Known rows, with every way that one mark hangs from another:
libu{mupe vepefo}: [  6.2  -1.6  43.5   1.9  10.4 -36.2   8.6  14.1 -25.5 -19.0  15.0   2.4
 -10.1   1.8  -8.9   2.5   6.9  17.9 -15.0  51.8]
gibad{peli{mupe{libu{dusap}}}}: [ -1.1 -23.2  19.4   4.6   6.0 -20.6 -40.7  16.2 -20.1  -1.7  19.2 -10.8
 -22.3  20.4   7.8  -6.1  11.2   3.9 -29.7  66.2]
gibad{peli{mupe{libu{dusap vepefo}}}}: [  2.6 -23.2  26.4   3.1   5.8 -23.3 -34.7  18.1 -24.2  -7.7  21.1 -12.5
 -20.7  20.2  10.4  -2.5  13.8   8.3 -27.1  67.3]
mupe{peli}: [ -2.4 -22.1  17.7   4.7   3.3 -21.1 -32.4   9.4 -17.1 -13.1  21.8 -16.8
 -13.7  12.3  -4.0 -21.6   5.2  12.6 -24.9  51.9]
peli{gibad mupe{libu}}: [ -9.9  -6.8   6.2  -5.4  23.6 -31.3 -17.8  25.4  -1.3  -2.9  -1.3   5.1
 -19.1   5.4   8.5 -17.8   5.4  11.7 -20.6  64.0]
dasam{vepefo}: [  7.8  -7.8  24.9  14.5  -6.7 -11.3  -9.2  33.1 -19.4 -10.3  38.2 -26.3
   5.1  28.2 -22.0   1.0 -16.8  -2.9 -23.7  37.8]
dusap{libu{mupe vepefo}}: [ -5.1  -7.4  23.8   8.7  -0.2 -25.8   0.5  20.7 -16.0 -20.5  20.5  10.8
 -27.8  13.5 -20.4 -11.7  -4.8  17.5  -1.7  54.6]
mupe{libu{nosuza}}: [ -8.1 -24.2   7.3  -2.7   4.0 -34.3 -21.9  22.0 -27.0 -23.8   9.4  -5.6
 -18.5  24.6  -9.5 -17.7  -1.4  11.7  -5.7  61.3]
libu{dusap}: [ 13.8 -26.5  12.2   5.8  24.4 -18.0 -22.6   4.5   0.5 -17.3  21.5 -25.1
  -5.5  23.3 -19.8   5.8   2.8   5.6  -6.0  19.2]
dusap{libu{mupe{peli} nosuza vepefo}}: [ -0.5 -21.5  33.1  -5.8   1.9 -26.8  -8.3   8.4 -36.7 -16.8  20.3  20.0
 -26.8  16.3 -13.3 -15.9  -1.7  20.1   3.5  75.7]
libu{dusap mupe nosuza vepefo}: [ 29.0 -31.4  52.9 -21.1  33.3 -35.0   3.7 -11.0 -42.0 -19.0  13.6   8.3
  -2.1  15.6 -12.8  20.3  12.3  16.8   8.5  54.6]
dusap{libu{mupe nosuza}}: [ -7.8 -14.6  14.4   4.5   5.6 -22.2 -16.4   7.5 -21.3  -2.8  18.0  23.3
 -27.7  19.8 -21.3 -15.7 -13.4   8.5   3.0  64.0]
libu{vepefo}: [  9.7  -6.9  35.2  12.0   6.3 -27.7  -6.8  17.9 -15.0 -27.1  28.5 -21.6
  -2.6  15.7  -1.7   2.2   1.4  14.9  -7.3  37.6]
peli{mupe}: [ -8.1   3.6  11.0  18.9  16.9 -17.3 -34.7  17.9  -5.8   5.6  30.6   0.4
  -6.3  16.9   7.6   2.2  -1.2   0.9 -29.4  57.9]
peli{gibad mupe}: [ -1.7   0.7  14.8   3.3  30.2 -23.0 -23.1  12.2   6.6  11.2   9.0   3.2
  -8.3   4.1  11.5  -8.6   0.3   5.0 -19.4  53.5]
dusap{libu{nosuza vepefo}}: [  1.9 -17.6  25.1   7.6   1.9 -20.2 -15.1  13.5 -22.3 -21.1  30.9   2.7
 -18.7  28.6 -10.9  -9.0 -11.2  13.5  14.3  57.3]
nosuza{libu{dusap vepefo{dasam}}}: [ 23.0 -19.6  34.5   3.1   8.6 -28.2  -3.3  21.8 -26.7 -35.7   4.4 -32.5
 -18.1  33.6 -15.6  12.9  13.2  29.2   5.9  38.5]
vepefo{dasam}: [  0.2  -0.3   4.9  15.3  11.0 -24.8 -32.5  18.9 -13.2 -15.9   9.4 -10.2
 -18.4  29.0  -7.3  10.8   4.7   2.4 -17.8  29.8]
peli{mupe{libu}}: [-16.1  -3.5   2.4  10.9  11.2 -26.1 -30.0  31.0 -12.9  -8.4  19.8   1.9
 -16.6  17.9   4.6  -6.4   4.6   7.4 -30.8  68.4]
nosuza{libu{dusap}}: [ 14.6 -22.8  22.5   8.0   8.8 -21.3 -11.7  16.6 -12.9 -21.1   8.5 -32.9
 -16.4  28.4 -22.1  -3.3   1.8  22.9   1.3  38.2]
dusap{libu}: [-10.9 -10.7   2.1  19.5  -1.7 -14.8 -22.5  20.4   0.4 -14.3  26.5  -3.6
 -26.3  23.9 -20.7 -18.6 -14.0   7.4  -1.7  42.2]
mupe{libu peli}: [-14.1 -32.3   5.2  -7.3  -5.7 -33.4 -25.9  28.6 -27.8 -32.4   6.9 -15.0
 -28.6  13.9  -8.3 -34.5  13.0  22.3 -26.1  67.0]
libu{dusap mupe nosuza vepefo{dasam}}: [ 29.7 -26.5  47.4 -23.0  34.9 -38.0  -2.2  -7.2 -49.3 -23.4   4.1  13.6
  -9.9  23.8 -11.9  33.2  20.1  15.9   7.1  51.8]
mupe{libu peli{gibad}}: [ -9.4 -34.4   8.2 -19.0   3.2 -37.3 -17.4  24.6 -19.8 -28.7  -8.0 -13.2
 -30.5   5.0  -5.5 -42.5  14.0  25.1 -19.3  63.8]

Rows:
[ 22.7 -22.6  38.5   4.4   7.3 -26.1   1.1  18.7 -21.3 -32.9  11.3 -36.0
 -12.8  27.8 -16.7   3.8   7.2  30.3   6.9  41.1]
nosuza{libu{dusap vepefo}}
[  2.5 -37.6   7.0 -10.5  15.7 -32.1 -20.7  15.5 -25.1 -29.4   8.0 -11.0
 -17.1  28.4 -16.7  -8.1   5.0  13.1   0.8  50.9]
mupe{libu{dusap nosuza}}
[ -3.3 -13.1  13.3   2.3  17.6 -28.1 -20.7  28.2 -17.1 -20.7  21.0  -3.8
 -12.9  19.6   3.3   5.8  12.8  13.5 -22.0  63.2]
peli{mupe{libu{dusap vepefo}}}
[ -2.4 -13.9  26.7  -9.5  15.1 -33.0  -9.3   4.4 -17.8  -1.2  -1.7   9.1
 -20.9  -6.3 -11.0 -23.4   7.8  15.3 -24.9  58.6]
libu{mupe{peli{gibad}}}
[ -4.7 -41.4  15.4 -26.7   8.0 -38.1 -22.0  13.9 -33.7 -23.1  -7.1  -4.0
 -26.4  10.8  -1.6 -39.5  11.9  23.7  -8.6  76.3]
mupe{libu{nosuza} peli{gibad}}
[  0.0 -14.2  30.5   0.0   4.4 -26.6  -4.2   9.9 -29.8 -15.8  21.3  19.6
 -24.1  18.9 -16.2  -9.1  -7.5  15.7   8.7  66.9]
dusap{libu{mupe nosuza vepefo}}
[ 22.0 -21.6  43.2  -9.6  26.4 -34.0   9.8   3.7 -22.5 -26.7  12.9  -4.9
  -7.9   7.9 -19.1  16.4  16.5  19.7  -6.0  37.3]
libu{dusap mupe vepefo}
[  0.3 -18.3  17.8  -3.6  21.5 -28.6 -23.5  20.3 -27.0 -16.8  21.7   2.1
  -9.8  23.9   6.1   7.3  10.7  12.4 -15.0  71.5]
peli{mupe{libu{dusap nosuza vepefo}}}
[ 16.4 -23.9  58.8 -26.5  20.0 -40.5   1.5  -6.9 -49.3 -10.8   4.5  17.6
 -10.0   0.1   2.9  -9.6  12.5  24.0  -2.7  79.9]
libu{mupe{peli{gibad}} nosuza vepefo}
[  9.4 -32.0  23.9 -12.9  24.6 -27.1 -13.4  -2.9 -20.0 -11.8   6.2  -0.1
 -17.4   5.8 -23.0  -3.9  16.9  15.4 -21.4  46.2]
libu{dusap mupe{peli}}
[ -6.4 -16.4  18.7   8.9   1.0 -21.8 -41.0  20.0 -21.0   1.1  20.2  -8.2
 -23.1  18.7  11.6 -10.8   7.8   4.2 -32.7  70.9]
gibad{peli{mupe{libu}}}
[ 19.5 -27.0  47.3  -9.0   7.4 -32.8   7.0  14.0 -35.9 -28.5   1.1 -19.0
 -21.1  15.3 -19.4  -2.9  17.4  37.5  -3.5  59.8]
nosuza{libu{dusap mupe{peli} vepefo}}
[ 17.9 -12.1  39.3  -1.2  14.8 -31.5 -19.4   6.1 -42.1 -23.3  19.5  -3.6
  -4.2  32.0   5.7  19.4   5.4  11.0   5.5  52.7]
libu{nosuza vepefo{dasam}}
[  9.5  -9.5  43.4  -2.2  -2.5 -36.7   2.0  22.9 -43.1 -26.5  -4.1 -10.1
 -27.6  16.9 -10.9  -3.6  16.3  34.6 -11.3  67.9]
nosuza{libu{mupe{peli} vepefo{dasam}}}
[ 22.5 -17.1  37.6 -11.2  27.7 -36.8   4.7   7.3 -29.5 -31.0   2.6  -0.1
 -15.3  15.8 -17.7  29.2  24.0  18.6  -8.2  34.2]
libu{dusap mupe vepefo{dasam}}
[ 11.0 -34.4  18.9 -16.0  14.9 -38.6 -12.6  20.4 -38.4 -44.6   4.6 -11.2
 -18.3  33.1  -9.9   8.2  15.7  19.6   4.9  51.2]
mupe{libu{dusap nosuza vepefo{dasam}}}
[  5.0 -23.9  36.2 -21.0  22.0 -33.6 -15.8 -10.7 -37.8   6.2  -0.2  22.3
 -15.0   2.0  -5.0 -19.3   4.4  13.2 -10.2  76.2]
libu{mupe{peli{gibad}} nosuza}
[ 12.3 -19.7  28.6   0.9  11.5 -27.7  -0.6  13.3 -20.6 -14.7  -1.5 -15.6
 -22.3  19.1 -27.3  -3.7   5.7  25.2  -3.9  47.9]
nosuza{libu{dusap mupe}}
[ 14.0 -27.8  32.3 -10.7  13.3 -29.6  -1.1   9.7 -23.3 -14.7  -9.6 -14.7
 -25.5  12.0 -23.2 -14.2  12.3  31.1  -5.4  55.5]
nosuza{libu{dusap mupe{peli{gibad}}}}
[ 31.9 -36.7  44.6 -11.0  29.5 -25.7 -11.4  -6.8 -31.5 -26.9  27.1 -16.6
   5.5  29.6  -5.7  20.3   6.8  13.9  16.3  40.8]
libu{dusap nosuza vepefo}
[ -1.6 -34.4  24.0 -22.5   1.7 -42.0  -4.8  27.1 -27.9 -40.9  -4.6 -16.4
 -26.9   3.7   0.3 -35.3  19.8  32.7 -13.7  66.5]
mupe{libu{vepefo} peli{gibad}}
[ 32.8 -31.4  39.2 -12.7  30.8 -28.5 -17.7  -3.3 -38.4 -31.6  17.1 -11.4
  -2.1  37.9  -4.2  33.4  14.3  12.7  14.6  38.1]
libu{dusap nosuza vepefo{dasam}}
[  0.7 -11.0  26.6  -0.9   5.5 -29.0  -8.6  12.3 -35.1 -18.3  14.4  23.6
 -29.1  24.4 -14.9   0.2  -2.5  15.0   7.4  65.3]
dusap{libu{mupe nosuza vepefo{dasam}}}
[ 20.5 -16.0  40.7  -3.9  11.5 -34.6   7.6  18.6 -33.7 -30.1  -5.0 -15.5
 -23.2  23.6 -20.8  13.2  16.4  31.6   0.0  48.7]
nosuza{libu{dusap mupe vepefo{dasam}}}
[ 11.2 -14.0  48.8  -6.7   0.4 -36.8   9.9  18.9 -34.0 -21.5  -4.7 -12.8
 -23.6   7.2 -10.7 -16.5  11.5  36.8  -6.7  68.6]
nosuza{libu{mupe{peli{gibad}} vepefo}}
[  6.3 -27.6  11.6  -7.6  10.3 -38.1  -7.8  31.1 -24.8 -50.0   3.7 -19.9
 -22.5  27.4 -14.4   5.7  18.9  21.4  -5.7  39.4]
mupe{libu{dusap vepefo{dasam}}}
[ 17.8 -31.9  30.3 -15.7  35.4 -28.1 -14.1 -14.8 -29.8  -1.9   8.8  13.2
  -7.5  17.5 -20.8  10.0   4.4   6.6   0.8  50.8]
libu{dusap mupe nosuza}
[ 21.2 -31.8  46.7 -18.5  22.9 -33.4   4.1   1.4 -32.7 -28.8  11.0  -4.8
 -12.1   4.1 -15.4   6.2  24.8  25.8 -13.2  50.2]
libu{dusap mupe{peli} vepefo}
[-13.6 -14.7  10.8   5.9  -1.9 -21.3 -16.1  16.2 -14.6 -10.1  15.8  13.9
 -34.5  11.6 -23.1 -25.6  -4.4  14.6 -11.8  60.7]
dusap{libu{mupe{peli}}}
[  5.1 -42.4  17.3 -21.0   5.5 -38.1 -16.2  26.5 -39.1 -53.3   1.5 -20.2
 -28.8  22.2  -9.3  -8.7  30.9  30.0 -16.0  57.3]
mupe{libu{dusap vepefo{dasam}} peli}
[ 20.0 -19.3  44.7  -2.6  10.2 -32.6  11.2  16.2 -28.6 -27.0   2.3 -19.4
 -18.0  18.0 -21.6   3.8  11.4  32.5   1.4  51.1]
nosuza{libu{dusap mupe vepefo}}
